Each row was made from one small tree. The marks that hang from a mark follow it in brackets, in the order of their numbers. Every link used is in the known rows. Write each row's tree.
Known rows:
k_918(k_176(k_678)): [  8   0 -21   6  -1   0  -2  -6   6   9   7  -3   4  -3  -3   7   3   0
  -6  -5   0  16  -7]
k_176(k_918): [-19   0   5   9   4  -3  -5   8  -2 -11   1  -8   1   4  -4   2   0   5
   8   3  -4   0   2]
k_773(k_397(k_678(k_21 k_106 k_176(k_918) k_333 k_594))): [ -8 -11  57  21  15  -3  -9  -9  12   6 -10  -9  19 -19 -16   4   7   7
   3  18   8 -37  41]
k_773(k_397(k_678)): [ -3  -4  16  -1   1   2   3  -5  12   0   0  -3  16 -13   1   3  -1  -1
  -3   3   8   3  -8]
k_106(k_678(k_21 k_333 k_397)): [  3  -7   6 -11   5  -7   4  -9   5  22  16  -5  12  -2 -11   3  12   0
  -5  -2  -3 -20  26]
k_626(k_773(k_397(k_678(k_21 k_106 k_176)))): [  3 -13  37  13   8  -2  -4 -12  24  -5  -6   6   8 -10  -9   9  -1   4
  -1  13  27 -17  13]
k_397(k_773): [-4 -3  6 -2  2  0 -7  0 13  1  2 -1 -9 -8  2  4 -4  1  0  2 12  0  1]
k_106(k_678(k_21 k_176 k_333 k_397 k_594)): [ 10 -12  22  -1  16 -10   2 -14   3  20   4  -4  17  -7 -18   3  15  -1
  -3   5   0 -39  54]
k_397(k_678(k_176 k_594) k_773): [  3  -8  38   5  12   0 -18  -9  20  -1 -10   1  -2 -20  -3   7  -4  -1
   0  10  22 -13  17]
k_773(k_397(k_678(k_21 k_176 k_333 k_594))): [  6  -9  47   2  12  -1  -6 -13  13  17  -4  -2  21 -21 -16  -1   7   0
  -1  12   8 -30  30]
k_21(k_678(k_106 k_333)): [ -4  -5  16  16   0   2  -3  -5  10  13  -3  -9   1  -7  -3   2   1   3
 -13  -1  -2   2  11]
k_21(k_678(k_106 k_176(k_918) k_333 k_397(k_773) k_594)): [-15 -12  46  34  18  -3  -3  -5  12   5 -11 -13   5 -19 -13  13   7   3
  -3   8  12 -25  53]
k_176(k_678(k_333) k_918): [-31  -2   5   4   2   2  -9   0   4   1  10 -18   4   0  -4   3   8   4
   3  -3  -9   8   5]
k_106(k_678(k_21 k_176(k_918) k_397(k_773) k_594)): [ -8 -12  21   5  21 -13  -2  -8  10  -4   3  -7  10  -6 -20  15   9   3
   2  12  12 -31  48]
k_106(k_678(k_176)): [  8  -7  -7   0   2 -10  -2  -5   5  -7  -5  -5  10   3  -3   4   0   0
  -4   3  -1  -3   8]
k_594(k_678(k_21 k_106 k_176(k_918) k_333 k_397(k_773))): [ -7 -11  68  21  18  -5  -8  -7  17   7  -2  -8   4 -18 -17   8  -1   9
   4   8  10 -27  37]
k_106(k_678(k_21 k_176(k_918) k_333 k_397 k_594)): [ -5 -11  26   5  19 -13  -3  -7   1  11   5 -10  17  -3 -21   6  16   2
   4   8  -3 -39  55]
k_176(k_678(k_21 k_106 k_333 k_397(k_773) k_594)): [-13  -9  34   6  15   4   1 -21  15  20   8  -7   0 -17 -11  13  16   3
  -7   5  13 -29  51]
k_106(k_678(k_333 k_594)): [ -2  -7  -2  -9   9  -6  -6  -7   4  21   6  -8   6   2   5  -1   8  -3
  -4  -3  -3 -14  27]
k_626(k_773(k_397)): [-5 -7  1 -1  4 -1  7 -2 13 -1  3  6  6  0  4  5  0 -3  2  1 19 -2  4]
k_106(k_678): [ -1  -5 -17  -9   1  -7   0  -4   5   0   5  -5   5   7   4   3   0   1
  -6  -1  -2   5   0]

Write each row's tree:
[ -6  -8  44  21   8  -3  -4  -6  13 -12 -10  -6  18 -15 -17   7   0   9
   1  18   9 -20  15]  k_773(k_397(k_678(k_21 k_106 k_176(k_918))))
[ -9  -8   2   9  14 -11  -6  -2   2 -10  -6 -10  10   5  -5   6   4   1
   3   8  -2 -14  29]  k_106(k_678(k_176(k_918) k_594))
[  2  -4  29   8   3  -1  -8  -7   5  18   1  -3  -4  -5 -11  -2   5   7
  -2   6  -2 -29  27]  k_678(k_21 k_106 k_333)
[ -5  -6  28  -1  14   0   1  -6   5  25   5  -4  -1 -17   1   5  11  -5
   3  -1  14 -29  45]  k_678(k_333 k_397(k_773) k_594)
[  8 -10  65  14  15  -3  -4 -14  19  16  -3  -1   3 -22 -14   6   0   7
  -2   5  14 -28  34]  k_594(k_678(k_21 k_106 k_176 k_333 k_397(k_773)))
[ -7  -9  62  22  16  -2 -22  -9   9   7 -10  -8   3 -14 -17   3   6   9
   5  17   6 -37  42]  k_397(k_678(k_21 k_106 k_176(k_918) k_333 k_594))
[-10  -8  23  25  16  -3   7  -2  -2  -9  -9  -8  16  -8 -19  11   8  -2
  -4   6   4  -9  33]  k_21(k_678(k_176(k_918) k_397 k_594))
[ -3  -8  64  23  17  -5  -2  -7   7   7  -4  -8  10 -11 -18   5   4   9
   3   7  -1 -26  36]  k_594(k_678(k_21 k_106 k_176(k_918) k_333 k_397))
[ -3  -8  45   7  11   2  -4 -14  14  20  -2  -3  14 -18  -6   1   8   4
  -4  11   8 -30  32]  k_773(k_397(k_678(k_21 k_106 k_333 k_594)))
[  7  -4  -2  22  11   0   9 -15   0  12   0  -3   7  -9   0  15  12  -1
  -7  -1   9  -8  30]  k_918(k_176(k_678(k_106 k_397 k_594)))
[ -2  -5  30  -8   2   1 -19  -8  25   6   7   1  -7 -17 -11   6  -6   6
  -4   7  18  -6  -4]  k_397(k_678(k_21) k_773)
[ 11  -5  46   0   9  -3 -11  -9  11  17   0   0   9  -9 -18  -5  -3   4
  -2   2  -4 -11  12]  k_594(k_678(k_21 k_176 k_333))
[  6  -3   1  18   8   2  -7 -13   6  25   2  -7   1  -8   2   7   9   1
  -6  -2   2  -7  27]  k_918(k_176(k_678(k_106 k_333 k_594)))
[  4  -7  17  11   0  -1  -5  -3   8   9  -6  -7   9 -10 -15  -1   0  -1
  -9  -1  -3   2   9]  k_21(k_678(k_176 k_333))
[  1  -5  42   5   2   2 -17 -11  13  17   2  -4  -2 -13  -8   0   2   8
  -4   7   5 -20  13]  k_397(k_678(k_21 k_106 k_333))
[  6  -8  18  16  13  -1  -3 -18  14  31   9  -4   1 -17 -11  14  13   2
  -6   2  13 -23  43]  k_918(k_176(k_678(k_21 k_106 k_333 k_397(k_773) k_594)))
[  8  -2 -12   4  -2  -1  -7  -7   7  23  10  -7   3  -7  -2   4   4  -1
  -5  -9  -3  10   1]  k_918(k_176(k_678(k_333)))
[  1 -16  48  11  14  -2 -10 -15  22  12  -5   4   8 -14  -8   5   5   2
   0  12  26 -33  36]  k_626(k_773(k_397(k_678(k_21 k_106 k_176 k_333 k_594))))
[ -6  -9  58  31  22  -6  -2  -8  -4  10  -9  -7   9 -11 -23   6  17   7
   8  15   3 -56  73]  k_678(k_21 k_106 k_176(k_918) k_333 k_397 k_594)
[ -8  -4  22  18  16  -6  -7   2  -5 -11 -13  -5   7  -1 -11   3   5   1
   9  11  -1 -20  33]  k_678(k_176(k_918) k_594)
[-12  -5  12  -2  10   5   8 -14   0  18   9  -8  10 -10  -2   6  17  -5
  -4  -4   1 -10  34]  k_176(k_678(k_333 k_397 k_594))
[ -3  -6  22  15   6   0   9  -6   9   0  -4  -1  -6 -13   4  13   3   2
  -1   4  18 -19  25]  k_678(k_106 k_397(k_773))
[ -3  -6  31  16  11  -8   3  -1  -4 -10  -2  -2  13  -6 -29   6   8   5
   9  11   1 -27  31]  k_678(k_21 k_176(k_918) k_397)
[ -1  -8  47  11  17  -1  -1 -14   9  27   3  -1  -4 -18 -11   7  13   4
  -1   9  16 -49  63]  k_678(k_21 k_106 k_333 k_397(k_773) k_594)
[ -9  -7  39  10   3  -2 -21   1   7   0  -5 -12   5 -13  -8  -1  -1   4
   7   5   1  -9   6]  k_397(k_678(k_176(k_918) k_333))
[-4 -9 21 -5  5 -1 -3 -9 23  3  8  7  7 -7 -7  6 -1  0 -2  6 24 -6  0]  k_626(k_773(k_397(k_678(k_21))))
[ -4 -11  29  -8   5   0  -7  -9  23  15  10   3   7  -9  -6   3   2   0
  -1   3  21 -11   6]  k_626(k_773(k_397(k_678(k_21 k_333))))
[ 10 -10  14   1  16 -11   7 -15   2   4   1   1  17  -3 -19   8  12  -1
  -4   8   4 -32  45]  k_106(k_678(k_21 k_176 k_397 k_594))
